What can hang from each mark:
P: Q
G: Q
U: S V
Q: A C D G P R S V X
C: Q
D: Q
S: Q U
V: U

Each row was made from one small tree. The marks that hang from a mark follow it in brackets, in alphabetical order. Every link used is in the known rows. Write each row's tree.
Known rows:
P[Q[C R S V X]]: [-15  18  27   6  11   7   1   0   2   2   4 -27 -23  26 -31  -3 -17  15
  18  -6   7  19  -2 -31 -19   1  -5   4  -8  -8   8  -6  -3 -22   1 -17
 -17   4  21  13  20  -8  25   6  -4 -15]
P[Q[D G S]]: [  1  -8  20  -9   9  18  -4  -2  -2   7   3 -12 -13   9  -8 -10   8  25
  23 -14   5  19  -1 -32 -12  -8   5   1  -1  15   1 -11  -2   1   0 -12
 -15  -5  10  18  22 -14  -5  -5  -7  -7]
C[Q[S]]: [ -4 -17  36 -15  29  18 -14 -47   0  -7  27   6  -3  -4 -22 -12  20   7
  17 -15  10  19  15 -37 -16 -14   0   0   4  21   7  -6   1  10   4  -9
   2 -14  13   4  11 -10 -14  -8  -4 -11]
C[Q[A P X]]: [  9 -11   2   3  19   3  -2 -14   5   0  18  -5  -7   8  -6 -13  22 -10
  19  -4  13  15  22 -23 -23   0 -11   6   1  28  10   5   2  -8   3 -11
  12 -19  13   7  13   3   7 -16  -5  -9]
Q[A D V]: [  4  -7  10   0  16   2 -14  -7   9  -7  10 -21 -11  -7 -22  -8  10  -7
  32  -7  -8  30  13 -16 -30  -6  -4  27   3  22   7  -5   0  -2   4  -5
  -7  10  42   7  12 -11  -8  -4  -2  -5]
G[Q[D V[U] X]]: [-14  -3  19  -8  15   1 -13 -25   3  -4  -7  -4 -27   6  -8 -14 -16   3
  24   6   2  26  12 -20 -16  -9   5  47  -3  33  18 -11   4 -20   4   5
  -6   0  12   7  15   5  -9 -17  -4 -10]
G[Q[A C D P R X]]: [  8  -7  20   8  12   0   8  17   9   6  -8 -41  -5  45 -22 -14 -16 -21
  22   3   4  10   9 -18 -12   2  -1  -2  -3   9  13   6  -3 -31   3 -31
 -16  -1   7  22   5 -18  36  -1  -6 -15]
S[Q[C R V X] U]: [-30  10  39   6  19   1 -11  -9   9  12   1 -26 -21  40   0  20   5  -5
  16  -5   3  11   8 -28 -13  -4   2   6  -7  11   6 -11 -12 -43   4 -30
 -28  12   6   7  19   5  24  -7  -6 -15]
G[Q[A C R V X]]: [ -5   9  21  13  11   2   1   1  12   2  -3 -25 -12  37 -31 -11  -5  -6
  24  -2  -4  11  14 -22 -18  -3 -10  14  -2  11  17  14  -3 -25   7 -18
 -11  -4  19  12  12  -7  11  -6  -4 -20]
C[Q[D G R X]]: [  2  -8  29  -3  11   4   7   3   8  13  15 -15  -9  18   8   7  24   6
  24  -2   4   8  17 -31  -9  -4 -14  -1   6  22  10  -6  -5 -22   1 -19
  -8 -14   2  16  15   0  22 -14  -4 -10]
P[Q[S V[U]]]: [-19   2  19 -11  12  18 -16 -54  -5  -9  -2   3 -24  -3 -14 -13 -10  10
  14 -12   8  32  -2 -27 -17  -7   4  17  -6   8   5  -7   6  -8  -1   3
  -8  -9  20   2  21  -4 -12   0  -5  -9]
U[S[Q] V]: [  4  -9  56  -3  23  21 -28 -50  -7   5  26   7 -22  -6   0   3  24   2
  31 -25  -6  14  16 -18  -7 -17  14  25  -2  19   2  -6  -5  -3   4   6
 -14   4   9  -6  13   1 -31   2  -6 -21]
V[U[S[Q[A C X]]]]: [ -2 -11  22   0  13  10  -7 -49  -2  -3   8 -15 -23  36  -3 -13  12   1
  18 -14  16   9  18 -10  -3 -19  21  12  -4   8   0   0  -1 -12   9 -22
 -10  -5  -3 -10   7   5 -10  -1  -6 -13]
U[S[Q[D G R X]] V]: [  2   6  43  12   7  10  -8   5  -4  25  19 -13 -24  29  17  21  12   1
  33 -15  -8   5  11 -11   3 -12   4  10   0   7   4  -8  -7 -34   2  -2
 -20  22  -1   1  21   0   6   1  -4 -23]
D[Q[A C R S[U] X]]: [ -9  13  21  13   2   8   4   1   8  14   7 -29  -7  54 -26  -5   2 -11
   7 -13   8  -3   6 -29 -10 -10   1 -28  -6 -23  15   2  -6 -25   9 -42
 -24   1   5   4  18 -12  26  13  -7 -10]
Q[A C D G R]: [  7  -6  17   4   1   2  14  14  14  11   9 -50  -5  43 -15   5  21  -5
  28 -10  -2   4  14 -19 -13  -7   1 -11   6   3  -3   9  -9 -16   4 -42
 -25  -4  14  14   8 -25  17  15  -3  -7]
V[U[S[Q[G X]]]]: [-16  -6  23  -7   9  13  -9 -51  -4   7  16   1 -29  21  18  -2  19   8
  15 -18  14  12  13 -12   2 -17  15   9  -1  18  -2  -2  -1 -15   6 -10
  -9  -2 -14 -14  15  10 -22  -9  -6 -15]
V[U[S[Q[G]]]]: [-13 -15  31 -12  12  19 -14 -69  -5   0  13   4 -21  16  16  -2  22   2
  15 -22  13  15  14 -18   5 -20  17   5   3  19  -6   2  -3 -11   4  -9
 -13 -10 -10 -13  13   2 -33  -4  -7 -14]
U[S[Q[A D R]] V]: [ 17 -11  50  10  16  18 -15 -21  -6  12  13 -13  -7  23   2   5  12 -15
  32 -21 -11  10  13 -10  -2 -13   8   8   1  -5   5  -3  -4 -19   4  -5
 -20  19  17   4  11 -13   0   8  -5 -20]
G[Q[A C D S V]]: [ -7   1  17   2  21   1  -6   7   6  -5 -11 -30 -12  39 -33 -20 -21  -1
  29  -2  -1  22   2 -21 -15  -9   6  18  -4  10  13   2   2 -12   3 -11
 -14  21  25  13  10 -24   2   1  -4 -16]
C[Q[D]]: [  9 -26  45 -18  30  12 -13 -38   4  -6  14  -2  -7 -13 -14  -9  27   9
  26  -4   4  24  21 -36 -20 -11  -1  18   6  33   9 -14  -3   3   1 -10
  -5 -28  15  15   4  -3  -7 -15  -5  -4]
Q[A C D X]: [  9  -8   7   4  13  -3   4   9  13   2  17 -43 -13  25 -28 -13   7  10
  33  -1   2   8  22 -17 -29  -8  10  29  -3  21   7  -8  -4  -3  10 -32
  -8  -1  25   8   7  -6  11   1  -3  -2]
S[U[V]]: [-18 -11  41  -6  13  10 -26 -46   1   8  27   0 -14  -9   5  14  29   5
  28 -18 -10   9  22 -24 -28 -18   6  28   2  21   5 -11  -5  -3   6 -11
 -20  -5  10  -6  19   2 -25   5  -4 -10]
U[S[Q[A P V X]]]: [ -2   6   6  12  16   3 -14  -2  -3   2  11  -8 -20  18   2  -8   2 -16
  20 -14  10  26   5  -9  -7  -4  -1   7  -4  15   4   4   1 -24   2   1
  -2  25  14  -2  15   3  -5 -13  -5 -20]
V[U[S[Q]]]: [-11 -21  44 -16  21  25 -20 -80  -6  -6  15   6 -19   4   2 -11  16  -2
  15 -22  14  18  15 -18  -3 -20  21  10   1  16  -3  -5  -2  -5   4  -8
 -12 -13   0 -10   6   3 -28  -4  -7 -12]

Write each row's tree:
[ -4  -2   9  -9  16  -8  -9  10   5   2   1  -7 -21   1  21  13  18 -14
  26   7   7  35   5 -27 -10   3 -13  13   4  33   4   1  -1 -26  -9   7
 -11  -4   5  11  15  -4   9  -8  -3 -11] | C[Q[D G P V]]
[-12  -1   1 -11  12   3  -1  11   0   8  19 -22 -10  10  -1   7   2  -9
  18  -7   7  24  -2 -20 -11  -7   3 -13   3  19  -5  -6   0 -15  -2 -10
 -16  26   5   6  21 -25   7  11  -2  -9] | Q[D G P S]
[  8  -3   9   8  16   1   9  15   0   7  11 -22   4  36  -7  -6  -8 -21
  16  -1  11  16   6 -21 -13   4 -14 -22  -1  -4  13  -1   2 -28   1 -22
  -4  17  10  17  17 -18  47   0  -3 -12] | C[Q[A D P R S X]]
[-24   0  20  -9  13   9 -20 -44   3  -1   1   4 -30  10   8  11  22  -1
  17  -7   3  23   9 -21  -5  -7   2  20   3  33  -2   0  -3 -21   3   5
 -10  -5   4  -7  23   3 -22 -14  -5 -12] | S[Q[G V[U]]]
[  0  -4  14  -1   2  14  -2 -12   3   8  14  -5 -23  -1  -5  -8  28  32
  22 -13   6  12  13 -32 -18  -4  -5  20  -2  33   3  -5  -4   4   3  -9
   0 -29   9  12  22   9 -16 -18  -8  -6] | P[Q[G X]]
[-28   6  24   4  15  -1 -12   8   2  16 -12 -19 -16  32  35  29   6 -32
  16  -2   1  23  -6 -22   1   2  -6 -15   1  12  -1  -8 -10 -58  -7 -15
 -39  29  -4  12  25  -7  29  -6  -7 -14] | S[Q[D G P R V] U]
[  2 -18  48 -12  27  17  -2 -28   0  -2  14 -10   4   9 -21  -2   4  -3
  18 -10   5  18  10 -33 -12  -8  -4 -18   5   2   9 -11  -2 -11   1 -20
 -13   0  17  17  11 -20  20   1  -4 -11] | C[Q[D R S]]
[  7   3   5  12  14  -9   2  17   6   4   0 -20  -5  20   0   2  -3 -29
  23  11   4  26   9 -17 -17   9 -21   3   1  11  15   2   2 -40  -4  -6
  -2  10  22  17  16  -4  40  -6  -2 -12] | C[Q[A D P R V X]]
[-21 -11  33 -14  26  16 -26 -64   2 -12   3   7 -24  -9 -11   0  14  -6
  16  -8   2  30  10 -21 -12  -6   7  25   1  30   4  -8  -3 -16   4   5
  -8 -10  16  -5  15   3 -18 -14  -5 -10] | S[Q[V[U]]]
[ -1   2   3   5  -8   9  -5 -32  -2   4  -8  -5 -24  21  13  -9  15   7
  22 -16  10  21   4 -13  -5  -9  -1  15  -2   4  -2  13   5  -8  -3  -2
 -12  -9   9  -1  21   5 -25  -3  -6 -11] | P[Q[A G V[U[S]]]]
[  7 -17  19  -1  20   7  -6 -26   7  -6  -2 -20  -9  22 -25 -21   2 -15
  22  -7   7  15  13 -24 -17  -5   5   8   1  25   5  14  -2  -8   4 -20
 -10 -23   9  10   0 -17  -7   0  -8 -14] | G[Q[A C P]]
[ -4  -6  46  -2  18  12   1 -23   9   2  10 -22 -10  20 -28 -11   2   6
  19  -9   2   5  17 -32 -16  -9   2   8   0  20  13   4  -7 -16   7 -30
 -14 -21   7  14   5  -7   6  -7  -7 -18] | G[Q[C R X]]
[  2 -24  34 -13  34  17 -22 -26   2  -3   4 -10 -10 -10  -8  -1   8 -18
  20  -9   5  29   7 -26 -16  -1   9   7   2  37   0 -17  -8 -17   0  -8
 -11  -4  15  14   7  -9   4 -11  -8  -7] | S[Q[D P]]
[-10  14 -23  15  -6   3  17  24   2  17  25 -29  -3  42  -5   5   0 -20
  10 -13   6   7   4 -11 -10   1 -16 -39   1  -6   1  15   3 -30   6 -25
  -5  32   6   3  30 -23  25  10  -3 -17] | Q[A G P R S X]
[-18 -10  34  -2  22  14 -21 -32   2   9  14  -2 -12  15   4   4  23  12
  15 -14   5   9  18 -31 -20 -10   8  13  -4  28   8 -18  -9 -16   9 -22
 -10  -6   4   6  23  14 -12 -26  -8  -9] | S[Q[X] U]
[-15   4  15  -8  10  -1  11  19   5  12  12 -49  -9  38  -8  16 -10 -22
  19  -5   7  15  -5 -21  -5  -3   5 -32   2  -5  -6   1  -6 -37  -2 -33
 -33  26  -2  12  15 -38  40  31  -3 -13] | Q[C D G P R S]
[ 11 -17  14  -1  12   7  -2 -25   9   5  16  -2  -5  12  -3  -6  49   8
  24 -13   6   9  25 -28 -15  -9 -13   5   6  29   5  12  -1   6   4 -11
   2 -27   8   6  14  -1 -20 -15  -5  -9] | C[Q[A G]]
[  1 -15  19  -7  23   4  -7 -26   3  -1  21   1 -14  -8  -2  -6  20  -3
  18   0  14  21  19 -32 -21  -3  -8  11   3  34   9  -3   0 -10   0  -5
   6 -20   5   6  11   6   3 -14  -5  -9] | C[Q[P X]]
[ 16 -18  18   3  20   3  -2  -5   6   1  13 -11  -7  12 -11 -18  24   8
  28  -2   4  14  26 -24 -23  -6  -7  20   1  26  15  -9   1   0   6 -14
   7 -15  22  15  11   5   5 -22  -5  -4] | C[Q[A D X]]
[-29  14  21  -4  18   1  -3  -4   4  -6  15 -34 -14  18 -28  12 -20 -32
  13  -6   7  30  -6 -21 -13   0  -1 -19   0  -6  -1   7  -2 -37  -2 -19
 -25  31  20   2  13 -30  30  30  -1 -18] | Q[C P R S V]
[-18  12  -2   0   3 -11  -3 -17  -2   7   8   2 -35  20  36  10  12 -11
  18   3  20  27   6 -13   1  -6  -8  12  -1  20   2  10   7 -34  -6   8
  -4   6 -14 -10  20  14  -2  -6  -2 -18] | C[Q[G P V[U[S]] X]]
[-19  -1  46  -3  11  12 -11 -16  -4  12  20 -22  -1  21  -5  16  -7  -7
  24 -17 -10   9   7 -21 -16 -15   5  -4   0 -12   9 -16  -2 -26   4 -25
 -35  32  12   6  22 -22  17  22  -2 -13] | Q[D R S[U[V]]]
[  7 -18  33  -1  28  16 -11 -35   9  -4   6 -21 -11  18 -29 -12  29   3
  24 -15   3   9  19 -25 -17  -6  11  11  -1  25   1  -1 -10   0  10 -23
  -6 -22  18   5   7  -9 -10  -9  -7  -9] | S[Q[A C]]
[  3 -23  56 -12  24  22 -11 -32   4  -3   4 -11   2  -2 -25 -15  -3  -4
  22 -11  -6  18  13 -33 -17 -10   0   7   7  23  14  -4  -5 -10   3 -20
 -18 -16  18  23   3 -16  -2 -10  -7 -13] | G[Q[D R]]
[-11  14 -32  11  -2 -10  15  34   6  13  19 -41 -17  53  -9   0   3  -4
  19  -6  15   8   4  -9 -14  -4   2 -11  -4   6  -3  14   1 -20   6 -28
  -7  21   2  -2  25 -20  18  14  -2 -14] | Q[A C G P S X]
[  5  -4  44   0  15  12 -19 -14  -5  17  15  -5 -23  11  20  15  27   6
  37 -17  -7  13  12 -16   2 -17  12  25   0  20  -2  -9  -5 -15   1   6
 -21  12   0  -2  17  -2 -20   0  -6 -20] | U[S[Q[D G]] V]
